Every row comes from one small tree of marks. The marks that hang from a mark follow it in brackets, in the order of their numbers. Every link used is in the known rows. Which tree was each row made from?
In the rows, 128 means zero.
Known rows:
K_47[K_12[K_238[K_646] K_825]]: [106 110 118 134 124 129 153 134 118 136 142 130 120 140 120 121 110 130
 105 134 134 123 144 155 133 132 152 132 140 140 130 119 138 125 124 145
 139 113 122 175 126 130 122 120 118]
K_445[K_38 K_887]: [137 125 141 133  94 147 123 130 136 136 142 127 130 142 143 138 150 133
 103 128 127 134 129 135 110 123 137 141 135 145 136 117 121 126 127 136
 130 139 128 141 122 131 131 121 114]
K_427[K_736[K_376[K_646[K_238 K_340]]]]: [130 125 154 149 150 139 131 131 124 122 132 127 115 140 122 126 120 123
 113 124 135 142 141 145 113 107 151 146 149 149 131 116 131 104 127 138
 126 189 127 180 128 142 124 134 125]
K_12[K_238 K_964]: [121 120 158 138 117 136 153 134 128 130 137 124 120 151 138 126 129 127
 110 137 136 126 139 147 127 125 136 133 145 137 139 119 134 119 126 142
 136 142 135 174 122 122 126 114 121]
K_238[K_12[K_825 K_964] K_646]: [108 125 133 138 142 134 156 131 120 135 146 131 125 150 125 120 123 120
 110 132 138 122 142 161 138 132 155 138 130 136 134 121 135 111 127 146
 156  89 117 163 130 137 137 114 119]
K_964[K_12]: [118 127 106 132 122 127 131 134 127 133 135 125 122 131 132 130 135 132
 126 130 136 123 142 148 116 127 128 143 139 138 129 120 123 127 127 134
 129 119 129 122 116 142 133 120 121]
K_427[K_736[K_376[K_646[K_297]]]]: [117 129 162 141 146 129 123 135 124 129 128 127 119 140 120 123 127 117
 125 124 128 153 139 130 106 109 161 139 144 150 136 120 135 104 127 129
 134 178 128 169 119 146 129 135 120]
K_340[K_646[K_238 K_297[K_101]]]: [132 132 159 140 128 139 135 140 119 120 132 121 121 140 106 113 131 129
 139 132 126 158 125 142 128 107 112 146 134 152 129 112 129 114 123 141
 134 167 125 173 144 129 131 133 119]
K_646[K_238[K_12] K_340]: [131 136 117 142 148 136 132 136 124 121 146 122 121 140 123 114 131 129
 115 133 134 131 137 154 126 114 134 145 139 145 125 111 128 115 126 143
 137 141 126 176 139 139 137 127 124]
K_12[K_238 K_825]: [123 115 133 137 110 135 148 133 120 131 142 126 120 142 132 125 126 130
 110 135 136 121 143 140 129 125 137 137 143 137 132 120 129 125 127 143
 144 138 130 181 121 127 135 122 123]
K_101[K_297[K_646[K_38 K_238 K_340]] K_578]: [134 123 154 154 115 157 120 124 124 120 142 119 123 127 121 120 123 124
 122 131 138 137 146 136 126 100 150 147 154 150 125 107 132 120 135 145
 130 167 118 195 143 123 108 147 122]
K_376[K_646[K_238] K_736]: [119 122 124 142 150 143 132 122 131 131 138 129 125 134 139 136 129 114
 116 125 134 141 137 130 126 115 114 149 139 142 132 132 135 129 121 144
 134 185 117 140 133 133 140 128 124]
K_736[K_376[K_646[K_38 K_297]] K_427]: [111 138 152 150 129 150 110 140 119 129 139 134 121 145 128 144 127 122
 123 127 128 170 138 136 105 107 162 136 143 148 135 114 141 120 131 129
 155 195 126 154 118 127 122 139 119]
K_887[K_445]: [122 126 115 138 117 128 129 135 131 128 137 123 124 121 137 130 139 127
 123 121 128 137 141 135 125 116 130 139 133 143 134 114 125 127 127 134
 119 139 138 121 120 130 144 126 117]
K_101[K_297[K_646[K_238 K_340]] K_578]: [137 122 155 147 119 135 124 122 124 125 140 122 122 126 125 112 123 124
 127 124 136 130 145 135 121 107 151 149 149 151 126 115 129 126 130 147
 119 156 121 176 144 126 109 143 124]
K_47[K_12[K_238[K_646] K_825 K_964]]: [104 107 143 135 124 136 167 134 119 136 140 131 118 152 125 125 108 126
 103 136 139 121 143 159 138 136 151 130 142 139 137 118 141 116 125 148
 145 105 121 186 125 125 117 113 116]
K_297[K_101[K_578] K_646]: [117 123 147 137  97 130 138 119 126 135 127 123 121 127 114 113 129 132
 141 129 129 126 133 137 124 112 128 141 130 143 132 120 125 131 134 141
 115 153 129 106 135 135 121 135 119]
K_12[K_238[K_646[K_340[K_794]]] K_825 K_964]: [116 112 148 138 131 140 167 130 117 130 151 131 114 148 115 117 118 133
 112 145 129 102 140 138 135 132 151 140 153 141 136 110 131 104 125 152
 156 111 117 228 137 113 129 117 124]
K_964[K_12[K_238[K_646[K_38]] K_825]]: [104 119  98 142 120 151 145 137 123 127 145 126 125 141 124 129 118 129
 104 142 143 121 148 165 127 131 134 136 147 134 127 115 135 118 128 142
 162 116 122 184 122 131 121 114 119]
K_825[K_12[K_238]]: [113 128 129 135 112 140 138 133 124 135 138 118 122 144 128 130 127 132
 106 139 131 137 137 142 123 129 139 135 153 135 128 119 131 129 124 137
 135 138 140 167 119 123 137 119 122]
K_340[K_646[K_38 K_297[K_101[K_578]]] K_794]: [124 123 170 139 100 145 128 139 111 129 136 115 118 133  97 103 132 138
 146 139 113 141 123 117 125 104 139 141 138 155 132 103 128 108 132 139
 147 145 116 200 146 120 136 145 122]
K_445[K_38]: [130 125 146 133  99 141 129 135 131 134 140 128 125 138 139 132 141 134
 112 133 131 126 133 130 127 121 136 140 134 142 138 118 123 126 127 135
 128 134 126 143 122 132 135 125 120]
K_12[K_238[K_646[K_297]] K_825 K_964]: [112 119 151 139 136 139 155 139 123 127 143 130 123 155 121 120 121 117
 110 142 134 130 140 146 131 129 144 135 146 141 138 115 141 107 123 146
 160 123 123 214 131 124 125 117 117]
K_736[K_376[K_646]]: [108 123 146 140 130 127 127 126 124 134 133 132 122 136 136 143 129 123
 124 120 131 142 137 141 111 114 156 140 137 143 135 127 133 123 129 134
 127 170 129 126 118 135 128 132 122]
K_12[K_238 K_825 K_964]: [121 112 157 138 110 141 161 133 121 132 141 127 118 154 138 129 123 125
 108 138 141 120 144 145 135 129 138 134 145 135 138 116 134 117 127 146
 149 130 129 189 120 123 130 114 120]
K_427[K_736[K_376]]: [133 122 158 142 128 126 135 138 124 134 130 126 114 145 121 121 134 129
 114 127 132 138 143 142 110 114 153 138 139 144 137 121 126 114 131 133
 119 152 133 151 113 144 133 126 121]
K_794[K_340[K_646[K_297]]]: [126 130 169 137 133 120 119 143 115 123 138 126 115 137 115 117 137 128
 134 125 118 134 136 126 133 119 147 141 141 147 127 110 134 114 126 140
 132 143 118 176 131 122 128 133 122]
K_297[K_646[K_238[K_12[K_825]] K_340]]: [118 130 141 147 141 146 141 119 115 118 146 127 120 136 118 119 117 125
 121 131 145 119 145 155 139 117 134 146 139 141 122 115 129 115 130 148
 150 138 118 169 140 135 132 129 119]
K_825[K_12[K_238[K_646] K_964]]: [102 127 144 137 127 143 153 134 128 136 139 124 123 155 123 130 122 126
  99 141 134 136 137 157 128 137 148 132 152 133 134 119 138 118 122 143
 143 117 135 177 125 118 128 109 119]
K_578[K_101[K_297[K_646[K_38 K_238 K_340]]]]: [136 135 127 152 120 158 132 124 124 118 141 118 120 139 108 125 128 126
 132 144 136 140 135 147 130 103 125 152 153 152 130 107 129 115 133 142
 131 183 115 182 142 125 109 137 120]
K_47[K_12[K_238[K_646[K_38 K_340]] K_964]]: [107 120 139 142 132 155 153 136 126 126 140 125 114 150 112 127 113 130
 102 145 136 128 137 159 132 124 148 129 158 143 133 100 146 109 129 146
 142 137 121 217 130 122 110 117 116]
K_12[K_238[K_646[K_340]] K_825 K_964]: [118 115 141 139 130 141 161 132 123 127 145 131 115 153 121 123 117 125
 105 140 136 113 141 151 132 132 147 139 154 138 134 110 136 112 126 151
 149 123 121 214 131 122 123 114 121]
K_578[K_101[K_297[K_646[K_38]]]]: [124 133 130 145 104 147 133 122 124 130 137 119 124 135 114 129 132 127
 138 140 133 140 137 140 127 109 134 145 144 146 134 116 129 124 136 136
 129 164 118 142 130 128 114 133 117]
K_736[K_376[K_646[K_297[K_101] K_340]] K_427]: [120 142 139 142 128 132 124 137 122 130 134 133 112 146 113 128 121 127
 143 130 118 162 126 136  98 110 141 142 147 155 134 108 133 124 127 135
 136 206 125 146 128 135 112 137 120]
K_297[K_101 K_646[K_38]]: [113 131 147 143 105 158 141 118 128 126 130 121 121 130 109 133 131 133
 135 138 134 141 135 140 133 107 113 141 136 140 132 111 127 123 136 137
 129 173 127 122 129 134 124 130 114]
K_964[K_12[K_238]]: [115 125 108 135 115 125 138 137 128 130 137 122 123 137 136 124 127 134
 118 135 139 121 142 156 115 131 125 136 145 138 128 123 127 129 126 137
 135 131 135 147 119 134 121 114 122]

Write each row's tree:
[124 125 165 143 118 142 123 139 116 123 140 124 113 137 119 131 135 135
 122 127 125 131 141 136 141 116 147 138 142 141 127 106 133 115 132 141
 135 147 118 172 126 119 127 131 122] : K_794[K_340[K_646[K_38]]]
[113 121 145 139 132 132 155 134 130 131 141 129 124 150 129 123 127 125
 106 136 135 126 139 156 129 129 145 134 141 137 137 123 137 116 125 145
 139 128 131 174 129 123 121 112 120] : K_12[K_238[K_646] K_964]
[106 127  91 133 124 132 153 141 125 128 137 123 124 144 109 110 117 126
 128 146 133 132 135 160 120 132 112 139 143 143 129 114 132 118 122 142
 153 126 123 173 133 139 115 116 117] : K_964[K_12[K_238[K_646[K_297[K_101]]] K_825]]
[124 122 149 143 138 146 155 135 118 127 145 126 124 155 136 122 123 119
 108 134 145 130 143 162 142 123 136 141 130 138 134 117 133 107 126 147
 156 115 122 175 131 134 139 117 120] : K_646[K_238[K_12[K_825 K_964]]]
[116 130 150 149 125 150 122 131 113 132 148 134 112 139 122 143 122 138
 126 130 122 141 137 128 109 109 167 141 151 149 134 109 130 116 133 136
 150 185 120 171 124 118 125 138 125] : K_736[K_376[K_646[K_38 K_340[K_794]]] K_427]
[123 139 163 150 147 148 116 151 112 110 147 117 122 146 115 113 132 125
 120 131 127 149 139 153 144 110 140 138 137 149 122 103 142  99 127 144
 157 152 115 208 143 123 125 134 122] : K_794[K_340[K_646[K_38 K_238[K_12] K_297]]]
[116 134 124 141 144 150 123 139 128 124 141 127 125 136 107 126 140 123
 118 139 125 149 136 134 125 111 143 141 141 144 131 108 138 110 129 134
 150 142 122 187 131 134 137 131 117] : K_238[K_646[K_38 K_297]]
[119 133 121 147 135 160 120 126 128 134 144 134 113 137 126 142 123 125
 119 131 126 142 139 120 116 115 133 144 155 142 129 113 137 136 130 141
 148 195 111 157 126 127 134 131 123] : K_376[K_646[K_38 K_340] K_736[K_427]]
[127 127 163 141 102 139 119 147 116 123 132 115 115 141 102 106 132 130
 139 134 113 143 128 127 133 107 136 138 140 152 128  95 136 111 132 142
 135 161 115 183 139 123 117 142 122] : K_794[K_340[K_646[K_38 K_297[K_101[K_578]]]]]
[114 130 146 143 123 126 122 132 120 139 138 138 119 140 140 143 125 128
 124 116 129 150 140 144 105 117 163 137 134 143 135 128 132 134 128 134
 132 176 131 109 115 130 121 131 123] : K_736[K_376[K_646] K_427]
[130 129 170 145 123 161 137 139 112 118 139 116 119 138  97 114 131 137
 139 143 120 155 124 130 135 100 113 146 137 155 131 103 128 100 128 140
 153 166 119 210 149 118 137 139 119] : K_340[K_646[K_38 K_238 K_297[K_101]] K_794]
[110 125 171 147 136 151 156 120 116 123 143 128 125 147 132 126 116 118
 117 130 152 125 147 164 147 122 133 141 130 135 132 123 133 110 129 148
 154 125 122 152 135 131 130 120 116] : K_297[K_646[K_238[K_12[K_825 K_964]]]]
[116 131 128 143 143 150 134 140 122 119 151 122 119 137  99 113 131 134
 117 150 118 128 133 127 124 114 146 141 159 150 130 100 136  99 127 142
 159 150 121 252 143 116 129 132 122] : K_12[K_238[K_646[K_38 K_297 K_340[K_794]]]]
[114 116 108 135 110 132 147 135 122 131 140 125 121 140 137 126 120 130
 115 136 142 114 147 155 122 134 128 138 146 135 129 120 127 127 126 141
 147 118 129 160 117 134 126 115 121] : K_964[K_12[K_238 K_825]]
[112 106 156 135 109 140 164 134 117 136 138 126 115 153 134 127 110 127
 107 137 140 122 143 151 136 132 143 129 145 139 138 115 138 120 126 145
 142 119 126 186 118 125 122 115 116] : K_47[K_12[K_238 K_825 K_964]]
[122 121 158 147 100 146 119 121 124 132 138 119 126 124 127 124 128 125
 128 126 135 137 147 129 124 107 161 140 144 145 130 116 133 127 138 139
 129 147 121 159 131 126 113 142 120] : K_101[K_297[K_646[K_38]] K_578]
[106 118  96 136 125 129 149 135 123 132 142 129 124 139 128 123 118 129
 110 135 141 113 147 164 124 139 134 138 143 135 127 124 131 124 124 143
 150 105 125 161 124 134 121 112 121] : K_964[K_12[K_238[K_646] K_825]]
[116 129 123 140 133 133 125 126 128 143 140 137 119 135 139 139 126 122
 123 121 126 141 140 123 113 123 134 142 139 139 133 132 133 145 125 140
 137 177 117 111 122 130 136 126 124] : K_376[K_646 K_736[K_427]]
[110 127 110 136 142 127 143 133 120 135 147 130 126 139 120 117 126 124
 113 130 134 122 144 155 133 128 154 141 128 137 128 123 131 120 127 144
 151  96 118 153 131 142 141 120 121] : K_238[K_12[K_825] K_646]
[119 128 156 147 111 152 127 120 126 129 138 121 126 126 125 136 130 125
 127 129 137 143 148 132 128 108 149 142 146 142 131 116 131 125 136 137
 132 157 123 157 126 128 117 134 116] : K_101[K_297[K_646[K_38]]]
[102 117 142 141 126 153 154 137 126 130 138 125 120 150 119 129 115 128
 100 142 137 136 140 162 135 125 150 126 146 140 137 110 147 111 129 143
 144 130 125 191 126 123 113 115 115] : K_47[K_12[K_238[K_646[K_38]] K_964]]
[120 127 115 139 137 128 140 133 130 127 144 128 118 137 115 117 128 133
 111 137 128 120 138 148 121 124 144 140 151 142 128 115 132 121 126 145
 133 144 129 190 134 127 124 121 124] : K_12[K_238[K_646[K_340]]]
[127 132 137 140 135 155 125 137 119 121 146 121 115 133 104 122 140 134
 130 147 117 133 132 108 124 105 139 147 156 151 132  95 129 101 131 135
 152 151 118 227 134 125 144 139 121] : K_646[K_38 K_297 K_340[K_794]]
[133 126 165 147 111 156 124 143 117 120 133 115 122 141 105 107 130 128
 132 135 126 160 124 140 128  99 123 143 136 155 128 103 134 110 130 142
 143 171 120 197 148 126 128 143 121] : K_340[K_646[K_38 K_238 K_297[K_101[K_578]]]]
[112 113 145 139 126 138 163 133 123 132 144 131 122 153 128 126 119 123
 103 138 139 120 143 155 135 133 146 135 142 135 137 121 137 115 125 149
 152 117 125 187 127 123 126 112 120] : K_12[K_238[K_646] K_825 K_964]
[125 131 128 139 109 123 136 121 124 135 135 122 124 132 119 122 132 126
 144 134 131 132 136 139 123 116 135 147 139 147 134 125 124 129 132 138
 117 151 122 121 131 130 114 131 119] : K_578[K_101[K_297[K_646]]]
[111 129 130 145 145 160 151 132 121 125 149 128 118 152 113 125 121 123
 106 142 139 124 142 158 140 124 153 139 147 138 130 101 139 101 132 147
 166 107 110 209 133 134 135 118 119] : K_238[K_12[K_825 K_964] K_646[K_38 K_340]]
[124 119 156 141 104 122 124 120 124 137 136 123 126 123 131 116 127 124
 134 121 133 129 146 129 119 114 162 142 140 145 130 125 128 133 133 141
 117 136 123 138 131 130 114 140 122] : K_101[K_297[K_646] K_578]
[115 128 157 145 124 158 133 116 119 122 144 125 114 123 106 130 132 140
 133 139 129 117 140 119 132 108 140 146 151 143 130 106 125 110 137 139
 141 154 119 179 134 120 135 137 119] : K_297[K_646[K_38 K_340[K_794]]]
[130 132 158 148 162 140 123 137 124 117 132 126 115 144 115 119 123 117
 119 128 131 153 137 137 108 103 150 146 152 155 132 111 135  97 124 136
 135 196 125 205 131 143 124 139 122] : K_427[K_736[K_376[K_646[K_238 K_297 K_340]]]]
[116 108 152 132 116 140 157 131 117 138 135 129 114 147 129 133 118 125
 115 133 138 124 142 142 138 128 145 136 138 140 139 112 134 117 128 141
 136 105 118 161 116 134 133 120 115] : K_47[K_12[K_825 K_964]]
[132 124 167 149 126 151 124 142 116 115 143 121 117 141 121 130 133 133
 115 128 129 137 142 146 146 110 136 142 139 143 126 107 134 110 129 145
 137 160 119 181 134 116 125 132 123] : K_794[K_340[K_646[K_38 K_238]]]
[136 132 163 140 130 132 132 147 117 116 134 119 116 144 106 110 131 129
 139 132 118 148 128 141 138 111 114 145 134 152 128 105 131 109 122 145
 129 171 120 171 144 124 117 134 121] : K_794[K_340[K_646[K_238 K_297[K_101]]]]
